Each row comes from the steps of one path. Every step used is in the known rows, and no mark comes twice. Write the path behind each row, first mark first.
Known rows
pidi > zesur > zusad > bositu > voguv > fifos: -9.0 -19.0 -60.6 -37.8 30.0 6.6 -12.2 15.3 6.1 -46.4 30.3 35.6 6.7 -8.3
 -14.4 33.4 -12.2 19.0 5.2 -1.9 -38.8 -11.8 -11.2 6.1
bositu > voguv > zesur > zusad: -36.2 30.7 8.3 -21.5 5.0 -13.3 -20.0 24.4 -9.9 -75.9 53.2 14.0 -1.9
 -17.9 19.8 -1.7 14.7 5.8 17.1 14.0 10.7 21.8 31.1 -21.1
pidi > zesur > voguv > fifos > zusad: 10.0 -19.5 -39.3 12.4 9.7 -17.5 -22.3 30.0 -33.0 -15.4 -10.1 -4.6 13.6
 -21.2 -10.5 13.8 4.3 10.0 22.5 -21.1 -45.8 24.8 -3.7 7.8
fepu > pidi > zesur > zusad > bositu: 6.8 -23.0 10.7 -16.9 -9.6 -17.6 -6.9 1.2 -8.4 17.7 24.8 33.0 -29.3 -2.1
 1.5 18.6 0.6 5.0 10.7 55.4 -40.2 15.3 -73.0 -0.6
dabek > zusad > bositu > voguv > zesur: -8.3 28.8 -32.5 -11.8 21.8 -30.7 13.3 -17.8 54.2 -26.3 30.9 -12.3 -22.5
 1.9 -8.1 9.5 10.3 -1.8 -22.8 17.2 3.1 10.8 13.3 14.7
pona > voguv > zesur: -38.4 37.1 31.3 -26.0 28.6 -33.2 -35.2 15.9 -40.1 -45.7 8.2 31.1 -10.8
 -24.7 11.9 -19.3 3.8 -23.3 29.5 17.7 22.6 35.0 23.0 -18.3
zesur > voguv > fifos > pidi > bositu: -0.3 0.6 5.6 20.2 -20.2 46.0 17.8 20.1 -25.0 17.8 -18.0 -36.3 37.3 -11.2
 2.4 16.9 -18.8 -17.3 27.8 -28.0 -18.9 -22.4 14.2 -15.3
fepu > pidi > dabek > zusad: 42.2 23.4 51.8 18.8 -30.3 -45.8 9.2 3.4 -10.3 27.2 -12.8 -22.3 -40.0
 -0.3 -4.6 -11.0 9.5 -7.0 -8.0 17.3 5.0 -11.0 -34.8 1.2
zusad > bositu > voguv > dabek: -11.4 -1.9 -20.8 -20.0 25.4 15.3 -2.3 -7.1 29.1 29.8 -6.0 36.4 16.3 27.0
 12.6 -32.2 -4.8 8.3 -25.6 7.2 27.2 -16.4 -7.2 -7.9
pidi > dabek: 24.7 11.7 29.4 0.9 -5.3 -24.6 10.3 16.2 -46.9 11.4 -6.4 9.8 -9.4 23.1
 35.6 -11.7 0.1 -12.3 3.8 36.8 29.2 -11.0 5.7 10.3
zesur > zusad: 6.9 -5.1 44.3 7.5 -37.7 5.8 -12.4 5.2 -25.5 -24.7 34.1 12.7 -0.2 4.9
 32.6 6.3 15.1 15.1 19.4 24.8 7.9 27.4 8.7 -3.3
dabek > zusad > bositu > voguv: 36.3 7.3 -31.5 14.9 11.9 -4.0 16.0 -30.2 66.9 0.7 20.7 -11.2 -6.5 11.8
 -15.6 11.6 2.9 4.3 -28.8 6.3 -8.9 -0.9 -17.6 27.1
zusad > bositu: 33.9 -14.7 -13.9 -6.0 -7.0 -1.1 8.4 -20.6 8.5 41.0 -2.5 24.9 3.1 27.5
 22.4 0.6 7.9 5.0 -14.2 50.2 5.8 8.8 -21.4 20.7
pidi > zesur > voguv: 17.9 -4.3 28.5 12.9 31.4 -5.3 -3.1 31.4 -42.8 0.4 27.9 1.8 5.0 -10.1
 16.4 10.8 6.5 -18.1 6.9 19.2 -9.2 32.6 4.4 -3.1
zusad > bositu > voguv: 31.6 0.2 -45.6 -4.6 19.7 4.4 4.9 -12.4 41.2 14.5 14.8 32.9 14.0 15.3 5.6
 -5.4 -3.4 0.2 -22.0 28.2 -0.9 -6.3 -31.2 14.9
fepu > voguv > zesur > zusad: -53.4 8.2 45.3 -23.6 -2.2 -23.0 -36.5 9.7 -40.5 -84.7 36.5 10.3 -7.5
 -21.2 21.9 20.2 37.4 2.7 36.6 -4.7 11.4 35.5 61.6 -8.6
zusad > bositu > voguv > fifos: 33.1 -0.9 -74.1 -27.8 23.2 8.8 -14.0 -0.7 34.6 0.0 -11.7 38.5 28.9 1.2
 -17.5 0.4 -0.7 17.8 -18.9 -5.7 -11.5 -25.5 -17.7 -0.1
zesur > voguv > dabek: -4.7 -4.6 53.7 10.5 -7.6 33.6 -15.3 27.1 -31.2 27.4 -0.1 7.6 27.9 10.5
 26.8 -34.1 13.1 1.0 0.7 -10.4 42.4 19.4 42.0 -36.4
fifos > pidi: -4.7 5.6 52.5 30.8 -30.1 5.0 13.4 -7.8 -38.6 30.0 -19.2 -1.3 9.4 -2.6
 22.1 0.8 -6.1 -10.5 6.4 18.8 4.7 8.5 -29.6 -6.1
bositu > voguv > fifos: 25.5 21.6 -27.0 -13.7 30.0 -3.5 -28.1 19.8 -0.6 -26.6 -7.9 24.6 30.7
 -16.0 -13.1 -1.8 14.2 17.2 -4.4 -23.6 -3.1 -22.9 -3.2 -9.5
zesur > voguv > fifos > zusad > bositu: 33.2 -41.3 -90.4 8.3 -41.6 20.4 -13.9 -7.8 26.5 19.2 -20.1 8.4 29.5 4.1
 -6.7 1.7 -3.1 21.3 1.6 -11.8 -26.7 17.9 -10.2 8.9
pona > pidi: 35.3 2.5 43.5 6.5 2.9 7.1 -16.0 -16.4 -19.2 27.5 -28.7 1.6 -1.3 -8.3 3.9
 -33.8 10.1 -1.8 -11.6 14.2 40.6 -6.2 -12.0 -17.7
fifos > zusad: 21.0 -7.4 -7.1 28.0 -19.3 -35.0 -6.1 -14.5 -6.8 8.3 -6.7 -2.8 -3.3 11.6
 21.8 -9.4 17.1 17.5 13.8 25.1 -16.9 20.5 -27.5 31.4
fepu > pidi > zesur > voguv > dabek: -11.9 3.3 66.4 -0.2 32.5 -11.7 -25.6 45.1 -48.0 41.3 -4.9 16.2 -1.4
 -18.2 3.3 -35.3 11.6 -10.1 2.4 2.3 1.2 13.8 -22.8 -46.4

Which path is each row?
-28.2 -9.7 -4.3 -31.6 -33.6 -7.9 -2.8 -6.6 -5.2 -21.7 41.3 26.8 -15.8
 11.5 37.7 11.5 13.5 8.9 11.7 54.2 10.5 36.7 22.2 -2.7 : voguv > zesur > zusad > bositu
5.4 38.3 -23.5 -24.5 7.1 -54.6 16.9 4.4 41.6 1.7 2.4 -8.2 -46.8 -3.7
 -21.0 -15.0 -2.0 -16.6 -24.7 29.7 8.0 -15.4 -31.5 -5.5 : fepu > pidi > dabek > zusad > bositu > voguv > zesur
-50.3 30.4 48.8 31.7 13.3 11.2 44.4 -17.5 17.2 9.0 -6.3 -63.3 -4.0 9.9
 -8.2 -7.4 -20.2 -16.0 5.7 -34.9 -0.2 -41.4 9.2 12.3 : fifos > pidi > bositu > voguv > dabek > zusad
26.5 -16.2 -42.5 21.0 -35.7 7.9 -25.7 15.2 -7.2 -8.1 -20.5 -4.0 29.3
 -11.1 -4.8 -3.6 11.5 21.4 16.7 -29.7 -21.4 21.1 7.1 -5.9 : zesur > voguv > fifos > zusad
10.4 -10.8 -38.2 -7.1 -17.4 29.3 1.5 -10.9 39.1 -21.0 42.9 29.9 11.0
 12.8 13.7 7.4 -9.8 11.0 -2.3 21.8 -6.5 9.5 -19.0 5.3 : zesur > zusad > bositu > voguv
-16.0 28.5 38.4 15.3 21.6 -6.7 -3.8 -0.9 18.7 -11.0 7.1 -16.9 -0.4 6.9
 -6.1 -22.3 15.2 11.4 -20.3 -30.4 25.1 -7.0 24.0 -3.4 : bositu > voguv > dabek > zusad
19.8 29.7 -42.1 -17.1 55.6 -8.4 -2.2 21.1 12.4 -25.1 6.1 -11.6 31.8 0.9
 -9.2 9.2 4.7 7.6 11.6 -18.7 -20.8 -55.9 6.0 18.9 : pidi > bositu > voguv > fifos
-46.7 -27.1 45.8 28.8 -18.1 33.0 35.2 -11.8 -6.1 47.5 -7.6 -29.6 -17.2
 4.8 -7.6 4.6 -29.1 -25.8 -8.9 -12.6 -4.7 18.0 3.3 -10.0 : fifos > pidi > zesur > voguv > dabek > zusad > bositu
-4.9 -13.2 25.8 -1.1 -13.9 -2.0 12.1 -30.1 23.6 46.6 -5.7 -8.6 -15.2
 37.4 8.8 -9.5 8.7 14.5 -21.2 9.2 24.5 3.9 19.4 14.5 : voguv > dabek > zusad > bositu
-19.0 36.9 27.4 7.8 45.6 -10.4 23.4 -3.1 31.4 -11.1 21.1 -49.0 -4.7 20.8
 -2.6 -7.1 5.3 1.2 -0.6 -26.6 7.3 -38.6 36.2 25.9 : pidi > bositu > voguv > dabek > zusad
26.4 -30.4 -49.3 16.4 -24.8 -21.7 7.7 -36.7 28.3 37.6 -11.2 10.6 -6.2
 30.6 19.2 -1.1 0.7 16.1 -1.0 41.6 -21.6 19.2 -41.5 43.6 : fifos > zusad > bositu
-8.3 -15.1 -32.3 -17.6 28.5 4.1 4.8 2.6 13.0 -32.0 53.4 29.0 -10.5 3.7
 6.5 29.2 -18.1 2.0 0.8 32.1 -30.6 5.2 -28.0 21.3 : pidi > zesur > zusad > bositu > voguv
-62.1 -23.2 37.3 -6.9 -2.0 10.0 -25.6 14.7 -74.2 -67.9 -13.7 9.1 5.7
 -41.2 -18.6 48.2 0.1 -3.8 43.8 -51.8 -39.6 2.8 9.5 -6.2 : fepu > voguv > fifos > pidi > zesur > zusad
-35.3 -10.5 6.7 -31.5 27.9 -2.8 -15.7 14.5 8.6 6.7 18.8 42.7 -13.4 -3.9
 -10.1 -18.2 -9.4 9.5 -2.2 14.0 -19.3 -9.1 -57.1 -22.4 : fepu > pidi > zesur > zusad > bositu > voguv > dabek
-46.5 -17.0 -3.9 -37.2 -11.0 -5.4 -22.5 -12.7 -7.6 -55.1 32.7 24.8 -8.7
 -5.2 19.0 25.1 24.9 2.7 23.5 13.5 5.1 36.2 46.5 3.4 : fepu > voguv > zesur > zusad > bositu
-37.5 24.9 -13.9 0.5 -18.2 -16.4 50.9 -13.0 19.8 -6.2 -2.9 -25.9 -37.1
 3.4 -5.1 5.7 -33.6 -33.2 -15.1 12.0 15.9 -12.6 -0.6 1.6 : fifos > pidi > dabek > zusad > bositu > voguv > zesur
-14.6 30.5 40.3 6.1 47.3 15.6 12.9 -21.3 37.9 12.3 -9.9 -62.6 -11.1 5.5
 -28.1 -39.6 -5.3 -7.6 -12.2 -40.6 39.8 -53.3 30.6 -2.7 : pona > pidi > bositu > voguv > dabek > zusad
-14.2 -8.3 51.6 36.9 -0.9 18.6 18.2 22.2 -55.6 18.4 2.6 -5.6 4.8 -21.0
 11.9 12.5 -18.4 -32.1 14.1 7.7 -17.2 29.5 -19.8 -19.3 : fifos > pidi > zesur > voguv
33.6 3.8 -62.9 -9.5 7.8 2.0 -1.3 -15.2 62.0 -11.4 -1.9 -2.9 9.3 1.8
 -34.6 18.7 3.0 19.5 -23.5 -27.5 -16.1 -19.1 -4.7 16.0 : dabek > zusad > bositu > voguv > fifos
5.9 -7.1 16.1 15.7 -55.0 42.7 11.9 35.2 -59.2 16.1 -43.5 -4.6 27.0 -11.7
 2.9 -2.5 -28.4 -21.2 13.6 -31.2 20.2 -16.0 13.2 -40.8 : zesur > voguv > fifos > pidi > dabek
-0.4 27.4 -23.6 -28.6 16.5 -15.4 22.0 -20.6 41.1 -7.4 -11.4 -21.9 -45.8
 -2.2 -25.5 -28.3 -18.7 -23.6 -34.0 6.8 50.9 -29.5 18.9 -12.9 : pona > pidi > dabek > zusad > bositu > voguv > zesur
21.6 -4.5 42.6 9.4 28.8 18.4 -13.2 16.3 -36.4 15.3 -3.2 -6.1 -3.0 -28.5
 -8.7 -17.9 0.5 -22.7 -5.1 3.5 20.3 9.2 -0.2 -33.2 : pona > pidi > zesur > voguv
8.3 -2.2 3.4 -16.0 24.7 -9.8 -45.2 8.7 -33.7 -35.4 -23.3 18.3 27.2 -20.5
 -14.2 15.9 35.1 13.3 15.6 -43.1 -0.6 -7.9 31.3 2.4 : fepu > voguv > fifos
2.6 -20.8 24.8 15.5 -29.5 37.5 10.5 -12.9 33.3 40.2 7.0 -18.9 1.6 22.7
 5.3 -15.5 -1.1 0.0 -20.0 -15.6 31.2 24.3 38.5 -10.2 : zesur > voguv > dabek > zusad > bositu
-3.4 25.1 0.9 20.0 -24.0 1.0 24.5 8.9 -7.9 -23.9 -34.3 -32.4 -3.1 -14.5
 -28.6 11.2 -26.3 -9.8 -2.2 -51.3 1.0 -43.9 -2.4 -5.6 : bositu > voguv > fifos > pidi > dabek > zusad
-12.1 -25.9 37.0 -1.2 18.4 37.6 6.9 -16.4 12.3 47.1 -12.3 -27.6 -23.6
 -1.7 -27.0 -26.0 -14.8 -13.9 -28.1 -22.0 35.0 4.9 23.2 -25.3 : pona > pidi > zesur > voguv > dabek > zusad > bositu
36.7 -11.1 -0.6 14.2 -19.9 -12.0 22.6 -35.7 39.5 31.5 10.5 -16.3 -17.1
 27.1 6.1 17.1 7.3 6.8 -19.5 26.9 -3.6 16.0 -5.8 32.2 : dabek > zusad > bositu
16.0 -23.3 -17.2 20.9 -73.5 47.8 39.7 -3.5 2.8 29.4 -35.0 -33.9 1.2 2.2
 -19.8 18.9 -39.2 -20.5 -9.4 -34.5 5.0 -14.3 9.3 -16.7 : zesur > voguv > fifos > pidi > dabek > zusad > bositu
22.8 -33.5 -81.0 -7.0 -28.3 -14.8 -11.7 -25.5 19.2 23.4 -33.1 19.1 9.5
 15.8 -3.1 4.0 2.2 33.5 0.8 8.1 -30.7 0.1 -26.6 30.6 : voguv > fifos > zusad > bositu
19.9 -10.5 -33.8 7.6 -16.8 -29.4 -25.1 -3.2 -15.8 -4.5 -31.5 3.9 13.6
 0.1 2.1 -0.1 19.0 34.5 16.6 -9.1 -24.1 2.2 -12.0 18.7 : voguv > fifos > zusad
-26.2 3.5 12.1 4.5 18.1 12.1 2.6 -4.6 -33.7 -12.9 -39.8 -25.0 26.0 -13.7
 -14.3 29.6 -0.2 -13.4 38.7 -45.3 -26.9 -37.2 14.3 14.2 : fepu > voguv > fifos > pidi > bositu
